Every row comes from one small tree of marks. Brackets hold a mark, then the marks that hang from it, in the order of their numbers. Every link used is in the known rows. Which tree was each row made from?
Known rows
(q_932 q_12 (q_769 (q_471 (q_22 q_495)))): [ 12  -1  -5   6  -7  15   8   8   2   5   3  -7  -7   0   2  -4  15   8
  -6  -1  -9   9   3  -2  -8   0  25  -4  -8  10  -8  11   8  -3  -5  20
  18  -9   8  12  -2 -17  -1 -10  -1  -1  -5   4  12   1  -3  -2  -1  10
  -1   2  -2   5 -16  -8   4]
(q_932 (q_12 (q_668 q_335)) (q_769 q_471)): [ 10  -3 -13   5  -4  10   0   8   2  -5   9  -4  -5  -3   5  -9  15   8
 -15  -5 -17   6   3  -7  -4   0  24   9  -7   6  -2   8   6  -2  -5  17
  18  -7   7  12  12  -9  -5  -6  -2   2  -4   1   8   0  -2   2  -3  15
   3   7  -1   1  -6  -5   4]
(q_471 (q_22 q_495) (q_769 q_932)): [  9  -2   0   7  -9  10  14   1   4  12   0  -5  -6  10   0   1   7   6
  -1   4   2  13   4   2 -13  -5  -3  -5  -6  11  -7  16  -3  -2   8  26
  -2 -10   8  14  -7 -12 -11  -8   1   1  -3   1   9  -3 -16   1 -14   4
   4 -11  -2  -7 -15  -7   0]
(q_471 (q_22 q_495) q_769): [ 10  -1   1   3 -10  11  16   4   4  14   1  -8  -7   5   2   3   8   7
  -1   4   1  17   3   0 -16  -2  -9  -4  -8  10  -8  12   2  -1   3  25
  -2 -10   7  12  -9 -12  -5  -8   0   3  -6  -2   7  -3 -10  -2 -13   8
   1 -14   1  -7 -17  -7   1]
(q_495 q_22): [  7   0  -4   0  -2   4  -3  -6   4  24  -5   0  -9  -6   6   2   8   7
  -3  -4  -3   3   5  -2 -14   2 -10  -6  -4   6  -4  -4   2   5  -1   6
   0  -5   2   7   0  -9  -7  -6  -1  -4  -1  -6  12   2  -6   7  -7   6
  11  -4   7 -11  -6  -4   1]
(q_495 (q_22 (q_471 q_769))): [ 10   6  -8   2   0  10   1  -4   2  23  -1  -2  -9  -3   5   5   8   7
  -2  -4  -6   9   5   0 -14   6 -13  -7  -4  13  -2   0   1   4   3   3
   0  -7   2   8  -3  -2 -12  -6  -2   0  -5  -4  11   0  -6   5  -9   8
  12  -7   3  -6  -8  -4  -1]
(q_932 q_12): [  5   2  -4   4  -1   9  -2   3   3  -4   0  -4  -7  -5   6   0  11   6
  -5  -3  -8   6   4  -5 -10   1  -8  -6  -7   8  -4   1   1   2  -7  10
  -1  -7   0   7   1  -8  -1  -7  -2  -7  -2  -2  13   7  -7   5  -4   6
   4  -2   7  -4 -11  -5   7]
(q_668 q_12): [  8   0  -6   1  -1   1  -6   8   7  -6  -3  -1  -8  -3   7   3  17   0
 -12  -9  -3   7   5  -8  -9  -1  -9  -7 -15   7  -5   5   1   1  -7   6
   1  -3   1   4   0  -5  -4 -11   1 -14  -1  -6  16   6  -8   6  -7   3
   1 -17   6 -25  -9  -5   3]
(q_471 (q_22 q_495) (q_769 (q_932 (q_12 q_668)))): [  9  -3   1   9 -12  12  16   7   1  10   2  -3  -6  11   0  -3   9   6
  -9   3  -4  14   2   1 -16  -6  -2   1  -9  13  -4  15  -5  -3   5  30
  -4 -11   8  16  -3 -14 -12  -6  -1   0  -5   0  11  -1 -17  -1 -12   9
   4  -4  -3  -6 -13  -6   3]
(q_22 (q_471 (q_769 (q_932 (q_12 q_668)))) q_495): [  9  -1   1   8  -5  18   1   5  -1 -10   5  -4  -8   2   5   3   8   6
  -7   4 -10  11   2  -2  -9   0  -2  -3  -5  20   0  12  -8  -1  -2  32
   0  -7  -1  11  -4   5 -14  -9  -5  -1  -8   3   9   1 -11  -3  -8  11
   9  -4  -5  -4 -10  -5   3]
(q_12 (q_668 q_335) (q_932 (q_769 (q_471 q_22)))): [ 10  -2 -13   0 -14   4   2  -1   4   4   3   4  -6  13   1  -6   7   8
 -15  -5 -14   3   5  -4  -1  -4  24  22  -4   6   0  10   6   0  -2  17
  13  -5   4  18   2 -15  -9  -5  -1   6  -5  -5   6 -10  -7   2  -8  18
   5   0  -2  -9  -3  -7   1]
(q_932 (q_12 q_668) (q_769 (q_471 (q_22 q_495)))): [ 13  -4  -2   4 -11  15   7   9  -1   5   4  -3  -6   2   2 -10  13  10
 -15  -1 -15  10   0  -2 -10  -1  28   7  -8  11  -3   9   4  -3  -6  23
  17  -9   7  15   4 -16  -3  -9  -4   0  -7   0  10   1  -5  -2  -2  14
   2   5  -3   3 -11  -5   4]
(q_22 q_471 q_495): [  7   1   1   3  -6  18  -8   2   3 -10  -1  -3 -11  -8   6   9  10   6
  -1   5  -8   9   5  -2  -9   1  -2 -10  -3  19  -5   8  -2   3  -7  28
   2  -7  -4   5  -7   3  -8 -11  -4  -2  -7   1   9   0  -4  -3  -4   8
   7  -9   1  -7 -14  -5   2]
(q_495 (q_22 (q_471 (q_769 (q_932 (q_12 q_668)))))): [  9   4  -7   7  -3  12   1  -1   0  22   1   1  -8   1   5   1   8   7
 -10  -4  -9   7   3  -1 -14   5  -9   0  -6  15  -1   2  -3   4   2   7
  -1  -6   3  12   2  -2 -17  -5  -4  -2  -5  -4  12   1 -10   6  -8  10
  13  -2   0  -5  -4  -3   2]
(q_668 (q_12 (q_932 q_769)) q_335): [ 10  -2 -18   2  -6   2  -4   6  10  -6   2  -1  -8   5   5   6  17  -4
 -10  -8  -8   3   7 -12   2  -3   9   7 -16   6  -4   8   6  -1  -4  14
   1  -1   6   9   4  -8 -12 -11   2  -7  -2  -5  14  -2  -7   5  -5  13
  -3 -14   3 -25  -7 -10   0]
(q_932 (q_12 q_668) (q_769 q_471)): [ 12  -1  -7   3  -5  10   0   6   0  -5   6  -3  -5   2   6 -10  12  10
 -15  -6 -17   6   2  -4  -7   2  25   6  -6   7   0   5   4  -2  -6  12
  18  -8   4  12   7  -9   0  -7  -2  -3  -4   0  12   5  -4   2  -2  12
   4   5   0   3  -5  -3   4]
(q_769 q_471 q_932): [  6   2  -8   1  -4   0  -8  -6   3  -9   1   0   0   0   2  -4   7   6
  -3  -3  -5  -1   6  -3   2  -2   2  -7   1  10  -2  11   2  -1  -2   8
  22  -5   2   8   1  -6  -5  -6  -1   0   4   2  12   1 -13   6  -7  -2
  11   0  -4  -2  -5  -8   4]

Write each row's tree
[  6   4  -7   6  -9   6   3   1  -2   4   0  -2   0   6  -2  -6  12   4
  -4  -3  -9   3   5   0  -3  -1   3  -5  -3  14  -6  15   3   0  -2   7
  20  -8   7  13   0 -17  -8  -6  -1  -2   2   3  13  -1 -15   2  -6   2
   7   2  -6   2 -11  -9   4]  (q_769 (q_471 q_22) (q_932 q_12))
[  3  -2  -8   6  -4   6  -3   2   4  -7   1   1  -5   1   4  -5   9   4
 -11  -5 -10   3   5  -5  -4  -2  -1   4  -5  10   0   8  -6   1  -2  18
  -3  -4   4  10   9  -6 -13  -6  -2  -4   1  -1  11   1 -15   8  -5   7
   9   2   2  -8  -3  -6   6]  (q_769 (q_932 (q_12 (q_668 q_335))))
[ 10   2   0   8  -2  19   2   4   1 -11   4  -6  -9   2   5   8   9   4
  -1   5  -7  11   4  -3  -8   2  -4  -9  -4  20  -2  12  -5   1  -1  29
   1  -7   1   9  -7   5 -13 -11  -3  -2  -6   4  13   1 -12  -1  -7   9
   7  -6  -4  -2 -13  -6   3]  (q_22 (q_471 (q_769 (q_932 q_12))) q_495)
[  8  -3  -5   8 -12  11  15   7   2  11   3  -5  -5   9  -1  -4  11   6
  -8   4  -4  13   3   0 -12  -4  -5   4  -9  12  -4  16  -3  -3   6  33
  -4  -9  12  16   2 -14 -15  -7  -1   4  -4   1   9  -5 -17  -1 -12   9
   3  -6  -4  -7 -13  -7   2]  (q_471 (q_22 q_495) (q_769 (q_932 (q_12 (q_668 q_335)))))
[ 10   0 -20   2 -11   1   1   8   8   3   1  -1  -6   6   2   4  19  -3
 -11  -9  -8   5   8  -9   3  -3  12   7 -16   8  -5  13   9   0  -3  11
  12   1  10  12   2 -16 -11 -11   1  -4  -3  -4  14  -5  -6   2  -6  11
  -2 -12  -1 -23 -10 -10   0]  (q_668 (q_12 (q_932 (q_769 (q_471 q_22)))) q_335)
[  9   5  -8   5   0   9  -1  -6   1  23  -1  -2  -8   1   5   6   6   6
  -2  -2  -4   5   5   1 -12   5  -8  -7  -4  13  -2   2   0   3   4   3
   0  -6   1   9  -3  -2 -15  -7  -1  -2  -2  -3  11   0  -9   6  -9   7
  13  -6   1  -6  -6  -5   0]  (q_495 (q_22 (q_471 (q_769 q_932))))
[  6  -1 -11   5  -1   5   5   2   4  -4   6  -4  -4   6   4  -3   9   5
  -8  -3  -5   9   5  -5  -7   0  -8   3  -8   8  -1  10  -4  -2   4  16
  -2  -8   6  12   7  -3 -11  -4   0  -1   0   1  10   0 -14   8 -11   6
   6  -3   1  -6  -4  -6   3]  (q_471 (q_769 (q_932 (q_12 (q_668 q_335)))))
[ 10  -4 -13  -2 -12   4  -4  -3   5  -5   6   3  -7  10   3  -5   6   7
 -14  -5 -15  -1   5  -6   3  -2  23  21  -4   4   2   6   6  -1  -3  18
  14  -3   1  16   4  -8  -7  -5  -3   3  -4  -5   5  -7  -6   3  -6  17
   7   1  -1  -8  -1  -5   2]  (q_12 (q_668 q_335) (q_932 (q_769 q_471)))
[ 10  -3 -16   2 -13   5   0   8   8   2   1  -1  -7   6   1   4  19  -3
 -11  -5  -9   5   7  -9   3  -5  12   7 -17   9  -7  14  10  -1  -5  24
  12  -1  10  12   2 -15 -12 -13   1  -3  -3  -3  14  -6  -7  -1  -7  14
  -3 -12  -3 -23 -12 -10  -1]  (q_668 (q_12 (q_932 (q_769 (q_471 (q_22 q_495))))) q_335)
[  6  -1  -1   0 -13   9   1   1   1   6  -1  -3  -5  -3   0  -1  10   8
  -3   2  -7   8   4   0  -7  -2   0  -5  -2  13  -8  10   8   0  -5  21
  24  -6   5  10  -4 -14  -1  -7  -3   4  -2   0   9  -3  -6  -5  -8   3
   7  -4  -2  -3 -14  -7   2]  (q_769 (q_471 (q_22 q_495)))
[  6  -2 -15   0  -6   0  -7   7  10  -6   0   1  -8   2   4   7  17  -5
 -11  -8  -7   4   8 -11   3  -4  -9   5 -16   8  -5   7   4   2  -6  14
   0   1   4   9   3  -8 -12  -9   0  -7  -1  -6  14  -2  -9   5  -8   9
   0 -14   4 -28  -7 -11   2]  (q_668 (q_12 q_932) q_335)
[  7   0  -2   3 -13   7   0  -2   1   4  -2   0  -2   4  -2  -3   8   5
  -2   1  -5   3   5   0  -3  -5   5  -7  -2  14  -5  16   3  -2  -1  21
  21  -7   6  12  -2 -14  -8  -8  -1   2   2   3  10  -4 -13  -1  -7   1
   9  -1  -7  -3 -12  -7   2]  (q_769 (q_471 (q_22 q_495)) q_932)
[  6   0  -5   8  -5  18  -1   6   1 -11   6  -5  -9   0   5   4  10   5
  -7   5 -11  12   4  -4  -7  -1  -4   0  -5  21   0  13  -6   1   0  35
   1  -7   3  11  -1   5 -17  -9  -4   2  -7   4   9  -3 -11  -2  -7  13
   8  -4  -5  -4  -9  -6   1]  (q_22 (q_471 (q_769 (q_932 (q_12 (q_668 q_335))))) q_495)
[ 11  -4  -3   0 -10   6  -2  -4   5  -4   0   5  -9  15   7  -4   2   9
 -15  -6 -11   2   2  -3  -7  -1  23  16  -4   4   3   1  -2  -1  -4  14
  -1  -5  -5  15  -3  -7  -6  -5  -2  -4  -6  -7   8   0  -8   5  -7  15
   7  -2   4 -10   0  -3   4]  (q_12 q_668 (q_932 q_769))
[  8   4  -8   9  -6   7  17   3   2  13   1  -5  -4  12   0  -3   9   4
  -2  -1  -1  13   5   0 -14  -1  -6  -4  -9  10  -7  14  -3  -2   7   8
  -4 -10   8  15  -4 -15 -10  -6   2  -3  -2   1  12  -2 -16   6 -13   4
   2  -7   0  -4 -14  -7   3]  (q_471 q_22 (q_769 (q_932 q_12)))
[ 15  -4  -5   1 -12   7   1   8   5   1  -2   1  -8  10   3   3  15  -1
 -12  -5  -7   5   3  -5  -3  -4  15   0 -14  10  -5   9   6  -2  -7  17
  12  -4   3  12  -7 -15  -5 -11   0 -11  -3  -5  17   2  -9   0  -5   9
  -2 -12  -3 -19 -12  -8   2]  (q_668 (q_12 (q_932 (q_769 (q_471 (q_22 q_495))))))
[  4   2  -8   3  -3   5  -6  -1   1  -9   3  -2   0   2   3  -5  10   4
  -5  -4  -9   0   6  -3   1  -1   1  -7  -2  12  -2  10   3  -1  -5   9
  21  -6   2  10   2  -9  -5  -6  -1  -3   4   4  14   3 -13   4  -4   1
   9   5  -4   2  -6  -8   5]  (q_769 q_471 (q_932 q_12))
[  3  -1  -7   3  -4   7  -3   6   4  -5   4  -1  -8  -5   5  -5  13   7
 -14  -4 -13   8   4  -7  -8  -1  -7   7  -8   9  -1   4  -2   2  -6  18
  -2  -6   4  10  11  -6  -7  -4  -4  -3  -4  -4   9   1  -9   3  -5  11
   6   1   6  -8  -6  -5   5]  (q_932 (q_12 (q_668 q_335)))
[  5  -1  -4   5  -4   7  -4   1   2  -7  -1   2  -4   4   4  -6   7   6
 -11  -5  -9   3   3  -4  -8  -2   2   1  -4  10   1   5  -8   1  -4  14
  -4  -7   1  10   5  -5 -10  -5  -2  -8   1  -1  12   5 -16   8  -6   7
  10   2   2  -7  -3  -4   6]  (q_769 (q_932 (q_12 q_668)))
[  5   1 -10   6 -12   4   2   3   0   5   3   1  -2   5  -2  -9  13   5
 -13  -3 -14   5   5  -2  -2  -2   4   6  -4  14  -3  16   2   0  -2  14
  19  -8   9  15   8 -17 -12  -5  -2   1   1   2  11  -5 -15   2  -7   5
  10   6  -6  -2  -8  -7   3]  (q_769 (q_471 q_22) (q_932 (q_12 (q_668 q_335))))
[  6   4  -8   3 -11   2   1  -4   2   6  -2   0   0   4  -2  -6   8   6
  -4  -2  -5   3   6   1  -3  -2   4  -5  -1  12  -4  15   3   0   0   6
  21  -6   5  11  -1 -16  -7  -7   0  -1   2   2  11  -4 -13   3  -9   0
   9  -1  -5  -3 -10  -8   2]  (q_769 (q_471 q_22) q_932)
